Each row was made from one path, in order. Every step used is in the known rows, and no mark comes twice. Write each row's path.
Known rows
S D F R: [-13  -1  -7  -8  12  -1  -7  -6  25  21 -11  -3   3  -4  10  13  10 -10
   3  18   8 -14 -10]
G D W U F: [-30 -14  -6   9 -15   8   1  34   3 -15   9   0   6  15  27 -33  -6 -11
   2   2  -6   1  -3]
F R: [ -7   0  -1  -1   2  -6   4 -12  11  17   1 -10  10 -13 -20  13   5  -9
  -3   8  -6  -4  -9]
U W: [-11  -9  -8   8  -7 -26 -20  -4 -10 -14 -24  -4   6   2  18 -14 -10 -33
   4  -9 -12  -5   9]
R W U: [ -8  13  -4  -8 -34  -8   4  30  -1  18  -1 -14 -13  15 -18   9 -13 -12
  -2  11 -30   0  -2]
G D F: [ -4  -1 -17  -2   3   7 -17   9  15  -7   4   8  14   4  18  -9  19 -14
   1   5   4  -1   4]
G D W U F R: [-24 -13  -1   8  -7   6  16  15  11 -13  13   0  11   1   3 -17  -1   1
  -1  12   5  -1 -11]
G D: [  0  -5 -22  -1  -5   3  -8  -2   6 -14   5  -1  22   1   1 -18  11 -19
  -6  -6 -12   0  -3]
W U F R: [-19 -10  -2   8 -13   1  12   9  19   3   5  -5  -2   7  -7  -1   2   3
  -6  16   4  -4 -20]
F C: [  6  -8 -18  -3   2   9  -6  -6   3  17 -11   4  35   1  -8  12  15 -27
  -3  -7 -10 -26  -4]
R F C G D W U: [-10  -4   6   0  -9   5  19  19  -7 -15  -8   9  14  15  -2  -3 -16 -14
  -3  -2 -13 -12   0]
C G: [-13  -3   5   3   0 -14   5  -8   2  15 -18  -4  -7   7   0  10  -3 -21
 -13 -16 -17   1  -1]
U F: [-19  -9 -16   7 -13  -3 -19  17  11   8   3  -9  10  14  19 -19   6 -21
  -3  -2  -8  -3  -4]
W U: [-11   0   0   2 -17  -1   3  12   5   9  -8  -5 -16   9  -5   5  -8  -8
  -5   6 -17  -1 -12]
C G D: [ -5  -9 -11   3  -1  -2   7  -7   5 -17  -5   5  12   8   1 -11   6 -17
 -15 -15 -10   2  -5]
D W U F: [-33 -10   1  10 -15   3  -2  35   1   2   4  -5  -3  14  26 -23 -10 -13
   3   3 -10   0  -1]
R W: [ -3  17 -14 -13 -25 -15 -12  22  -5  28   3 -22  10   6 -17   8  -3 -29
   2   2 -35  -1  13]
W U F C: [ -6 -18 -18   5 -13  16   1  16  10   3  -7   9  23  21   5  -2  10 -14
  -5   1   1 -26 -14]
S D: [-13  -3 -21 -10   1  -7 -20  -4  13  25 -24 -12   1  10  24  -6  -1 -32
  -1  -1 -20 -17 -10]
R W U F C X: [-31   6 -15 -16 -20  -5   4  40  13  21   5  -9  30  18   8  -2  22 -22
 -20   2 -19 -17  16]
G D F R W C: [  3  -4 -10  -3 -10  10  -4  14  19   4   5  -3  -5  10 -12  17  10  -6
   5  31  -7  -1  16]
D F: [-10   4  -6  -2   3  -1 -22  11  13  19  -5   0   1   1  16   8  12 -17
   4   6  -1  -2   7]

Write each row's path
[  4 -16 -16   1   3   8  12 -11   5 -19 -10  15  30  10  -3  -4  14 -19
 -16 -18  -4 -13  -8]
F C G D
[-33 -17   2  12 -13   4  10  30   2 -17   2   4  -1  20  27 -29  -8 -10
  -4  -4  -5   2  -4]
C G D W U F
[-24 -19  11   5  14  -1   0  -3   4  15 -28   0 -21  12  27   9 -11 -25
  -1  -1 -17  -4  14]
S D W C G
[ -4  12  -6 -12 -13 -10   9  15   8   7   7  -5  12   5 -19  14   6 -10
  -2  10  -8  -1   7]
C G D F R W
[-24  -6  12   4  -5   3  19  17  -8 -12  -4   5  -4   4  11 -12 -15 -10
  -2  -4 -16   5   0]
C G D W U
[  0  -1 -10  -2 -17   2 -15  16   7  22  -4 -14 -13  14  -9  18   0 -21
   4  20 -28   0  20]
R W C
[ 11  -8 -17  -1  -3   2   8  -6   7 -21 -11  11  33  20 -12  -1   7 -22
 -17 -13  -7 -18  -5]
R F C G D
[-22 -17  -3   5  10   8   8  12  -9 -16   1  10  37   2  24 -25   2 -26
   2 -18  -6  -8  12]
U F C G D W
[-11 -19  -2   8  -6   4  16   6   8   1 -20  13   7  25   4   7   3 -15
 -16 -12   0 -19 -13]
W U F C G
[ -7  11   1  -8 -30  -7  16  22   3  17   2 -13 -11   8 -30  17 -11  -3
  -2  19 -22  -1  -8]
F R W U
[ -5 -13   1   4  12   9  10  -9  25  -8  -2  12  -2   1  -3  16  16   4
  -5  19  16  -1  -2]
W C G D F R
[-17 -11   7   3  -2  11  22  14  -9 -13  -7  12  10   5   7  -7  -9 -11
  -3  -7 -11  -7  -2]
F C G D W U
[ -4  -4 -10  -8  -7   5 -11  12  22  24  -9  -9 -16  14   0  24   4 -13
   7  34 -10 -10  13]
S D F R W C
[-12 -17  -1   8   9  16 -10   7   1  -5   0   0   1  -2  19  -9   0 -19
  10  10 -15   4  23]
G D W C
[ -9  13   2  -9 -26  -4  12  28   8  16   3  -8 -13   9 -21  20  -6   0
   1  24 -12  -2  -4]
D F R W U
[-23   6 -13 -16   3  -5  -3  10  11  28  -3  -8  38  -2   6   7  28 -28
 -20  -7 -20 -18  19]
F C X
[ -4  -9   0   0  10   3   5  -5   8  13 -22  16  13  11   5  23  13 -20
 -10 -12   4 -18   0]
D F C G
[-11   9 -12  -7 -25 -12  -1  23   7  20  13 -20  15   8 -19   3   1 -16
   1  13 -17  -4   4]
U F R W
[-16 -11   2   2  14   6  10   2 -14 -10  -3   9  35  -7  15 -15   1 -28
   2 -20 -12  -7  14]
F C G D W
[  0 -12  -7   1  -6   3  16  -3  12 -16  -2   3   1  13 -13   4   6  -8
 -12   7  -9   2   3]
F R W C G D
